Each row comes from the steps of one path. Every step used is in the known rows, and no mark comes twice. Write the path behind each row, first mark first.
Known rows:
V-T-B-D-K: [-2.92  0.23 -4.91 -1.08 -0.48 -2.89  1.06  3.52  0.12 -3.44 -0.58 -3.16
  1.37 -0.07  0.83  0.07  2.85  2.67  1.56  1.33 -1.74]
U-T-B-D-K: [-4.49  0.07 -5.08 -2.72  1.23 -3.46  1.11  3.71 -0.02 -0.32 -1.50  0.57
  1.26  0.14 -1.15 -0.77  4.41  2.22  1.29  0.17 -1.56]
V-T-B-K-D-F: [-0.79  0.17 -1.19 -2.25 -1.57 -1.28  1.38 -0.54 -1.75 -3.83  1.80 -0.80
  1.63  0.27  2.62  0.60 -0.54  1.67 -1.80  1.62  1.93]
F-V-T-B: [-2.40  0.61 -2.23  2.94 -2.41 -4.09  0.33 -2.46 -2.46  0.94 -0.60 -0.61
  1.78 -0.89  2.53  1.50  4.92  2.76  1.85  0.27  1.16]
T-B: [-5.07  0.86 -1.52 -2.54 -1.41 -4.27  0.13 -3.53 -2.03  0.27 -1.23  0.58
  3.27 -0.16 -1.35  3.29  1.09  3.66  1.52  0.87  1.91]
V-F: [-3.09  0.33  4.75  3.13 -2.91 -3.26 -0.29 -0.71 -3.38 -2.37  0.69  0.89
  3.44  0.62  1.81  5.98  0.96  1.16  3.57  0.48  1.33]
T-B-D: [-4.82  0.67 -5.28 -2.34 -1.10 -2.76 -0.32 -2.85  1.16 -0.86 -0.84  1.30
  3.11  0.28 -1.85  2.80  0.77  3.77 -1.40  0.01  1.00]
B-K-D: [-3.45 -0.45  0.30  1.62 -0.87 -0.67  0.41 -0.86 -1.47 -2.90 -0.33 -1.81
  2.23  0.52 -4.25  1.96 -0.67  4.27 -2.50 -2.88  0.31]
U-T-B-E: [-6.59  0.90  0.96 -0.50  0.96 -6.28  0.18 -0.38  3.21  3.51 -2.43  4.18
  1.36 -1.33 -1.68  2.61  2.92  3.33  2.94  0.83  3.11]
B-K-D-F-V: [-1.31 -1.67  1.68  2.60 -1.55 -0.78  0.51 -1.02 -3.80 -1.72  1.56  0.15
  2.54  0.41  3.32 -0.03  2.52  2.11 -0.12 -4.43 -1.07]
K-T-B-D-F: [-2.74  0.32 -3.06 -3.56 -2.95 -2.13  1.06 -1.36  0.09 -2.81  0.49  2.80
  2.71  1.32  2.82  2.80 -0.92  0.89 -0.51  2.99  2.07]
F-B-K: [-6.58 -0.21  4.11  0.60 -0.52 -4.74  0.47 -1.87  2.09 -2.17  0.93  1.12
  2.31 -0.95 -2.99  5.84  2.19  5.81 -1.87 -0.12 -1.01]
B-K: [-5.28  0.01  2.29  2.28 -2.22 -3.04  0.47 -1.30 -0.24 -2.78  0.26  0.15
  2.73 -0.70 -3.99  3.46  2.98  4.54  0.09  0.08 -1.71]
K-D-F-V-T-B-E: [-1.72 -0.24  0.33  1.34 -0.17 -3.54  0.29 -0.25  1.39  0.92 -0.05 -0.20
  1.26 -0.71  5.78  0.41  0.77  1.94  2.25 -1.35  3.18]
K-D-F-B-E: [-5.13 -0.98  6.81 -2.24  1.10 -4.44  0.50  1.11  3.02 -1.46 -0.06  2.33
  1.81  0.31  2.32  6.00 -3.60  3.95  0.34 -1.43  3.12]
M-E: [-5.70  1.21  0.42 -0.74 -3.07 -3.58 -0.29  3.24 -1.64  0.77 -0.40 -0.34
  2.37  1.12 -1.25  4.49 -0.08  3.74  2.93  1.93  1.98]
U-T-B-K-D-F: [-2.45 -0.02 -1.31 -3.51  0.16 -1.75  1.44 -0.35 -1.83 -0.87  0.90  3.19
  1.42  0.54  0.69 -0.14  1.09  1.25 -2.18  0.35  2.24]
U-T-B-K: [-5.49  0.93 -1.98 -0.48 -0.09 -4.59  0.68 -2.58  0.77  1.53 -0.23  3.21
  1.67 -1.45 -3.64  0.94  5.63  3.48 -0.86  1.47  0.49]

Write each row's path:
[-1.93 -0.52 -5.24  1.48 -0.31 -2.77  0.79  2.75 -0.52 -1.43 -0.27 -3.11
  1.34 -0.46  3.09 -1.63  5.44  2.34  2.33 -1.20 -3.07] : F-V-T-B-D-K
[-4.33 -0.18 -4.83 -3.33  0.42 -2.84  0.63  1.84 -0.16 -2.10 -0.76 -2.38
  2.61  0.09 -0.19 -0.09  2.07  3.08  1.59 -0.63 -2.38] : T-B-D-K
[-4.05  1.02 -1.10 -0.51 -2.75 -3.85  0.73 -3.12 -1.61  0.22 -1.87  0.18
  2.43  0.37 -1.13  3.25 -0.33  2.77  1.38  2.12  2.61] : K-T-B
[-4.15  0.81 -5.06 -0.68 -2.40 -2.42  0.27 -2.29  1.52 -0.97 -1.25  0.89
  2.33  0.84 -1.74  2.77 -0.42  2.86 -1.70  1.18  1.76] : K-T-B-D
[-3.24  1.44 -1.52 -0.21 -2.39 -4.20  0.76 -1.70 -1.42 -1.29 -0.99 -0.34
  1.75 -0.44 -0.13  3.10  1.99  3.04  1.34  3.35  2.50] : V-T-B
[-2.13 -0.71  2.05 -1.53 -1.50 -0.53  1.15  0.11 -2.79 -4.49  1.38  0.23
  2.47  1.02  0.69  1.93 -1.29  2.23 -1.26 -1.04  0.50] : B-K-D-F
[-3.54  0.20 -3.17 -1.28  0.21 -1.62  0.05 -3.55 -0.66 -0.85 -0.12 -1.94
  2.52 -0.16 -3.01  0.24 -0.69  4.21 -3.23 -2.65  1.18] : T-B-K-D
[-0.46 -0.66  0.16  4.31 -3.95 -1.78  1.03  2.24 -1.81 -3.50  1.12  1.56
  1.27  0.61  4.58  2.22  4.51  1.18  1.20  0.57 -0.37] : B-D-F-V-T
[-2.21 -0.31 -1.06 -4.06 -0.53 -1.30  0.91 -2.43 -2.06 -2.63  1.59  0.17
  2.80  0.44  1.75  0.64 -1.35  2.10 -2.00 -0.26  1.36] : T-B-K-D-F
[-5.35 -1.04  0.50 -1.57  0.91 -3.69  0.96  4.28  0.82 -3.83 -0.49 -1.14
  1.86  0.43 -0.68  3.84  1.25  4.31  0.46 -1.26 -2.93] : F-B-D-K
[-4.27 -0.26  5.42  0.79 -2.72 -4.03  1.69 -0.69  1.14 -3.48  1.45  2.16
  1.71  0.35  0.64  5.59  0.01  3.32 -1.13  2.83  0.27] : D-F-B-K-T
[-2.75  0.01  1.56  1.67 -1.22 -5.21  0.37 -0.75  2.13  0.97  0.24  1.18
  1.75 -1.47  6.20  1.82  3.17  2.22  4.42  1.00  1.99] : D-F-V-T-B-E
[-3.29 -0.57  3.41  1.81  0.43 -2.36 -0.24 -1.49  0.46 -2.79  1.82 -1.12
  2.22  0.32  0.04  4.66 -1.25  3.55 -3.36 -2.99  1.33] : V-F-B-K-D
[-1.81 -0.17  2.20  7.18 -3.77 -3.05  0.72  1.03 -3.37 -1.67 -0.77 -0.31
  1.18 -0.20  1.02  3.06  5.18  2.80  2.77 -0.45 -0.06] : F-V-T
[-1.67 -0.71 -2.94  1.19 -2.95 -2.15  0.52 -2.16 -1.28  0.07  0.75  2.24
  2.69  0.79  5.45  0.87  2.64  0.88  0.53 -0.73  0.11] : K-T-B-D-F-V
